Each row comes from the steps of one path. Every step used is in the known rows, and no mark comes twice. Write the path behind each row, first mark first.
Known rows
B E L Z N: [  7  34 -10  -2 -44  -9   0 -30   0 -15  -8   9 -39  16   0  -1   6  10
  -3 -10   8   5   8   0 -17 -13 -22  18  36  31 -24  28  -8  15 -23  -8
  -1  -5 -12 -22  15  25 -22   4 -16  21  24  29 -30 -13 -11  20 -18   0
  20   2 -21   0  -3]
B E L: [ 33  24  -5 -12 -25 -22   1 -23 -11  -2   2  15 -13   4  -5   7  15  20
   0  -5   3   3  -4   3  -5 -33 -36  16  36  29  -3   7   8  14 -31  -8
   3 -15 -11 -11 -15  27 -21   2 -29  16  10  21 -15 -30   2  20 -24   3
  20   0 -14   5   5]
L Z N P: [ -9  16 -11  -3 -35 -13   0 -24  21  -8 -15  19 -22   5  10 -12  -5  -8
   3 -41   9   4   6 -19 -12   2 -10 -10  19  13 -31  43 -15   7 -10  -5
  -8  -1  -9  -1  31  24  -5   3  10  35  19  25 -15   1 -10  -2 -13  -4
  17 -31 -28  13  -1]
E L P N: [ 10  15  -7  -4 -46 -10  11 -29  29 -12   6  24 -19  12   9  -9  -2  -4
  11 -44   0   2   2  -3   5 -12 -12  18  28  14  -5  26  12  13 -10 -10
   5  -8 -11 -15  -8  25 -18  13 -11  32  -8  20  -3  19  11  22 -33  -3
  17 -16 -21   8   5]
P N Z L: [  6  23  -3  -3 -28 -19  -8 -17   3  -4  10  21 -17 -15   8   8   9  -3
   8 -21  11   1   2 -14   0 -16 -11  15   5  28 -20  19  11  20  11 -18
  15  -6  -2  -5  12  21  -8 -26   9  41  18  17 -25  -9 -11   5 -27  -7
   4  -1  -3  16 -11]
D L Z N: [  0  36 -18   4 -33 -11  -4 -28   4 -14   3   2 -17  25  12  -3   7   9
 -12 -21   7  18  11  -4 -17   2  -5   1  24  24 -34  39 -19  13   9  -6
   0  -1 -12 -17  24   6 -15 -10  -1  36  22  19 -39   5   1  14 -19  -7
  20  -3 -23   6  -7]
P B E: [ 28  24  -8  15  -7 -23   5 -11  -6  19  -5  23  -3 -13 -10   8  16  18
  12  -6  -3   7   3   4   2 -20 -31  27  21  19   1   2  13  20 -42  -6
   5 -24 -11   2 -16  33 -19  -7 -13  20   7  13 -14 -42  -3  13  -1  -8
  16  -8   5  10  10]
E L Z N: [ -1  35 -10   2 -42  -7  -6 -31  13 -21  -2  13 -30  22  -6  -4  -8   9
   0 -21  10   6   5   3  -8   1 -18   8  32  21 -21  36 -15  11  16  -8
 -12   5 -16 -25  22   8 -18  -6   0  25   8  31 -26   6   1  23  -8 -10
  22  -3 -20   7 -12]
E L Z: [ 15  31 -13  -3 -34 -10 -13 -20   4 -13   1  14 -15   7 -15  -2   1  25
  -2 -14   3   4   3   0   6  -6 -26  -4  22  36 -10  38 -11   2  15 -20
 -10  -7 -17 -10   3   5 -18  -6  -2  23   2  24 -16   2   3  34 -11 -11
  17  -6 -16  18 -13]
E L: [ 26  29  -8  -2 -26 -13  -7 -25   7  -7  10  20  -4   6  -5   5  -2  17
   9 -14   2   7  -6   3   0 -17 -27   2  31  17   1  18   5   7   8 -10
  -2  -8 -14 -12  -9  15 -15  -1  -4  18  -6  14 -15 -10  15  24 -14  -6
  21  -4  -8  10  -5]
Z N P: [  4  17  -7  -9 -24 -17   6 -23  18   0  -7  22 -10   6  16 -10  -8 -12
  14 -46   8   5  -2 -11  -3  -8 -20  -5  28  -5 -26  30  -1  21 -13   8
   4  -2  -5   0  18  30   2   6   4  28  13  12  -5 -15   4 -10 -19   0
  23 -25 -16   6   9]
P L Z: [ 18  21 -20   5 -30 -17 -10 -22   0  -1   3  19  -9   1 -21  -2  16  28
  -2 -10  -2   1  11   1  -7  -6 -14   6  30  45 -14  31 -10   8  16 -15
  -5 -12 -18  -1  13   4 -21 -20  -5  31  11  18 -17   4   2  27 -11 -14
  11  -7 -15  22  -7]
D L E: [ 38  17 -21  -5 -32 -14   6 -23 -19   0   2   5 -13  15  12  -3  27  13
 -10   4   5  10   8   1 -13 -25 -23   6  22  34 -12  14   8  12 -18   4
   9  -8 -13  -6   7  19 -16   5 -12  22  11  16 -29 -21  13  20 -28  -8
  21   3  -9  -1   9]
Z L P B E: [ 36  -5 -11   8 -20   2  17  -5  -1  21   3  25 -10   3   8  13  27   6
  -5 -20  -4   9  16   2  -9 -19 -37  32  30  17 -10  17  14  29 -41 -17
  15 -24 -12   2  -3  12 -23  -2 -37  33  12  17  -5 -26  -5  24 -23  -9
   9  -6   6   9   9]
E L Z N P B: [  0  24  -7  15 -36  -3   6 -19  23  -4 -14  42 -33  18   4  -9  -5  11
  10 -41   8  15   5   4   0  11 -21  12  21   5 -26  42   3  11   0 -19
  -4  -1  -8 -22  22  11 -24  -8   4  36  13  37 -10  15   6   6  -3 -18
  20  -8 -20  21 -12]
Z N: [  2  29  -6  -3 -23 -12  -4 -32  14  -1   5   4   0  10   7  -1   2  -7
  13 -26   6   1   0  -4  -5 -15 -20   0  30   5 -17  16  -7  24   4   9
   3  -2 -12  -8  11  32   2   0   5  23   4   3 -20 -19  -3  12  -6  -3
  16 -15  -8  -3   8]
E L D: [ 23  30 -15 -13 -35 -16  -3 -23   8 -10   9  11  -6  13   4   3   4  23
   9 -17   4  12  -1  16  16 -27 -25  -1  31  31  -2  18   1   9   7  -9
  12  -5 -16  -2 -22   7 -23  -1 -14  20 -13  10 -17  -7   9  46  -9  -7
  22  -5 -24  18  -3]
E L P: [ 26  11 -11 -11 -39   1   1 -18   5  -5   8  25 -11  18   4   0   0   5
   6 -30  -4   5  -6   5   6 -10 -28   4  34  18  -5  34   2  14  -1 -17
  -9 -12 -17  -7  -1   7 -12  15 -18  25  -7  24   2  -2  23  37 -23  -5
  20 -11  -7   8   1]
L E: [ 31  16 -16  -8 -31 -18   1 -21 -12   3  -6   8  -8  -3  -4  -6  19  -3
   6  -2   1  -5   3  -2  -9 -20 -22   5  17  40  -3  14   3  16 -20   0
   7  -9 -14   5  -9  35   0  12   3  17   2   8 -20 -29  -5  21 -15  -6
  21 -17 -14   1   7]

Write each row's path
[ 35  31  -4  13 -13 -18   8 -11  -4  10  -2  27 -14  -1  -9  10  14  28
  11  -6  -1  11  -2  14   6 -21 -39  26  32  18   3   2  21  13 -29 -10
  -1 -21 -11 -15 -19  22 -30  -8 -19  17   6  24 -11 -33   5  23  -8  -9
  18  12  -2  13  -1] | P B E L
[  6  14  -8  -2 -51  -8  17 -17  -5  -7  -8  32 -39  -2   2  -1   6  -2
  14 -22  -1   1  -4  -7   9 -18 -19  33  24  33 -16  24  16  13 -39 -24
   6 -10  -6 -13   0  30 -22   2 -26  30  19  38  -8 -13  -3  11 -44   1
  16 -12 -22  14   1] | B E L P N Z
[ 21   9 -16   3 -35 -16  -2 -15   7   2  -8  36 -17   0 -12 -11  16  21
  -1 -24   1   3  14  -4  -9  -3 -16   2  27  31 -21  42   1   1  -5 -16
 -10 -11  -9   3  22  11 -24 -13  -5  41  15  25  -6  15   3   6 -21 -11
  10 -14 -23  30  -4] | N P L Z
[ 24  18 -12  13 -28 -16   7  -8   1   6 -22  46 -36  -3  -7  -3  13  23
   1 -16   0  12   0  -1  -1  -3 -30  18  17  26 -16  33  13   1 -42 -24
  -3 -18  -3 -11   2  19 -32  -7 -21  28  18  43 -10 -10  -2  13 -13 -14
  20  -9 -18  31 -10] | N P B E L Z
[ 17  16  -9 -11 -26  -9 -12  -9 -16  -3  14  22  -9 -10   3  14  14   4
   0  -6   8   4   8  -7   0 -18 -25  -3  16  33 -22  25  -2  23  16 -24
  10  -7  -8   7  15  12  -6 -21   0  33  19  12 -20 -35   0  15 -23  -8
  10  -3   5  15 -14] | N Z L
[ 14  12 -15   0 -44 -16   5 -20 -10   2   0  21 -31  -8   6   0  27  -5
   4  -6  15  -1  14 -16 -14 -21 -10  24   7  47 -21  18  15  25  -6  -6
  28  -1  -3  -7  15  28  -7 -12  10  38  20  17 -33 -16 -12   9 -29  -8
  12  -3 -10   9  -3] | P N Z L E
[ -9  21 -11  20 -24 -11   3 -17  28   5 -19  34 -22   4   4 -12  -3  -1
  14 -38   3  10   3  -5   1  10 -12   1  14   5 -24  44  -2  14  -6 -11
   0  -3  -8  -4  24  17  -8 -10  11  40  13  28 -12   2  -5   0  -4 -13
  16 -26 -14  25  -4] | L Z N P B
[ 29  -3 -13 -12 -33   0   4 -15   6   1  14  15   1  11   7   7  19  -9
  -5 -32   2   4  10  -5  -4 -15 -28   0  30  20 -13  30  -3  24   1 -19
   5 -11 -16   7  13   2  -8   5 -20  33   5  10  -1  -8   4  27 -22  -8
  12 -16  -5   9   4] | Z L P
[ 17  29 -20  -1 -25 -14 -10 -20  -5  -9   5   7  -7  14   5  -3  19  21
 -12  -6   1  17   3  -5  -4  -5 -13  -6  16  36 -22  40 -16   1   9 -16
 -12  -9 -14  -3  12   5 -20 -13  -4  32  14  20 -30   2   3  24 -23  -8
  20  -5 -15  17  -9] | D L Z
[ -2  19 -15   0 -39 -12  11 -19   5  -1  -2  30 -19   5  15  -3   8  -4
   7 -30   3  14   0  -8   8  -4  -5  13  15  26 -23  38   9  12 -10 -17
   5  -9  -3  -4  13  19 -16  -8  -4  46  17  28 -17  -3   6   9 -47  -5
  18 -12 -18  17  -4] | D L P N Z
[  5  16  -8  -6 -48 -12  11 -24   2 -11 -18  23 -42  15   9  -6   2  -2
  -2 -30  10   9   4 -10 -19 -10 -23   8  31  21 -32  39  -4   9 -39  -8
   4  -6  -7 -18  27  20 -26   8 -22  27  33  39 -21  -3  -8   1 -25   0
  20  -6 -34  15   0] | B E L Z N P
[  5  35  -8  20 -34  -4   7 -25   6  -1 -10  19 -39  13  -5   2   9  23
   5 -14   3  12   6   9 -10  -6 -22  30  28  23 -16  24   3  22 -26  -9
   6  -5 -14 -31   9  17 -28  -9 -19  27  22  30 -32  -6  -8  19  -2 -14
  21   3 -12   8  -6] | P B E L Z N
[ 30  20 -13 -12 -40 -22   2 -21  -5  -7   0   4 -17   8   4  11  15  20
   6  -4   1  12  -2   7   4 -36 -28  11  36  38 -11  10   6  11 -29  -7
  23  -9 -14   1 -25  17 -27   3 -37  19   2  15 -26 -26   0  47 -15  -3
  20   2 -25  17   8] | B E L D
[ 26  16 -16  14 -19  -4   9 -11   6  14   3  26  -3  14  10  -3  17  15
   3 -33  -5  20   8  10   9  -4 -24  13  25   6 -14  28   7  13 -16 -16
  -1 -16 -10  -3   0   2 -25  -1 -19  40   1  26  -3  -6  17  28 -22 -16
  17  -6   0  11   1] | D L P B
[  3  15 -13  17 -26 -13  12 -11  13  13 -28  30 -29  -3   8  -7   9   2
   8 -26   4   9   9  -8  -8   4 -18  16  18  13 -29  36   1  18 -51  -6
   5 -12  -8  -9  18  30 -17  -2  -6  35  31  31 -17 -19 -15  -1  -7 -10
  20 -23 -21  20   3] | L Z N P B E
[  0  19  -9  -3 -52  -8   6 -21  14 -11   3  33 -29   0   2   0  -3  -1
  23 -31   3   4  -5  -2  17  -8 -12  16  16  25 -13  36  11  12  -9 -25
   2  -7  -5 -13   5  18 -13  -1  -3  34  11  31  -9   4   4  20 -38  -9
  14 -14 -13  16 -11] | E L P N Z
[ 21   1 -11   0 -43 -12  21 -29   6  10  -8  28 -29  14   9 -12  17  -1
   6 -27  12   2  12  -2 -22 -21 -21  13  45  25 -29  17  14  27 -31  15
  16  -1  -3 -13  35  28 -12   5  -5  37  24  21 -14  -7   7  -2 -28  -6
  15  -6 -25   0  17] | Z N P L E
[ 30   6  -6   0 -22 -18  -2 -19   7   9   2  34  -3  -4  -5  -5   8  15
   4 -29   2   4   9  -5   0 -16 -25   4  37  19 -17  18  14   9  -3  -3
   4 -15  -5   2  15  14 -13  -8  -8  36   7  16   4  -5  12   7 -25  -7
   8 -13 -18  19   7] | N P L
[ 39   7 -12  -7 -30  -9   2 -12 -13   4   6   7 -11   4   3   3  29   0
  -9  -3  11   2  10  -4 -20 -33 -26   5  21  38 -13  12   7  26  -7  -2
  20  -9 -12   1   8  18  -4   1 -11  25  12  13 -26 -18   0  24 -16 -11
  14  -1  -6   0   5] | Z L E
[ 35  11 -18  11 -19  -3  19  -9  -6  16   2  27 -11  14  14   3  18  14
  -5 -14  -8  20   7   9  -2 -17 -26  30  33  13 -13  19  17  20 -49 -13
   8 -24  -9  -3  -2  17 -34  -1 -39  32  16  26 -11 -23  11  25 -32  -9
  17  -5  -1  12  13] | D L P B E
[ 25  15  -9  14 -27   2   8 -13  15   7   4  37 -13  15  -4   0   6  18
  11 -31  -3  11  -3  15  16  -8 -31  17  31   7   3  28  13  15  -5 -19
  -2 -11 -15 -12  -5   4 -19   2 -18  30  -9  27   6  -1  19  37 -13 -18
  16  -6   4  16  -4] | E L P B
[  5  25 -14  10 -37 -10  -1 -31  14 -10   3  15 -21   9 -13  -3  10  19
   2 -17   4   2  12   3 -13  -5 -10  17  42  31 -28  32 -11  17  13  -3
  -5  -3 -17 -20  29   5 -15 -15   2  37  20  18 -28   9  -2  19 -10 -11
   7  -1 -14   7  -5] | P L Z N
[ 13  14  -6   5 -36 -11  21 -20  14   7 -17  27 -34  15  20  -1   1  11
  16 -34   6  21   2  13   2 -22 -32  22  30   5 -24  17  23  29 -44  -2
  32  -7  -3 -10  -1  20 -35   2 -30  35  13  30 -14 -18   7  19  -5  -9
  24   1 -30  17  10] | Z N P B E L D
[ 36  16  -8   5 -18 -15  11  -9   0  17 -12  44 -19  -1  -1   0   8  26
   8 -20   0  12   1   7   4 -13 -38  23  28   8  -8  11  25   9 -46 -15
   7 -17  -3 -10  -9  30 -30  -1 -25  25  13  34  -3 -24  12   7 -15  -8
  17   0  -8  18   4] | N P B E L
[ 22   7 -15  11 -22  -8  17  -9   1  22  -4  26  -5  -1  -2   3  13  10
  12 -19 -12   7   4   1   7 -11 -30  26  29  17  -3  18   8  17 -53 -15
   3 -23 -14   9 -13  26 -13   7 -28  26   8  21   1 -34  -6  19 -16 -11
  14 -24  -1  11  16] | L P B E
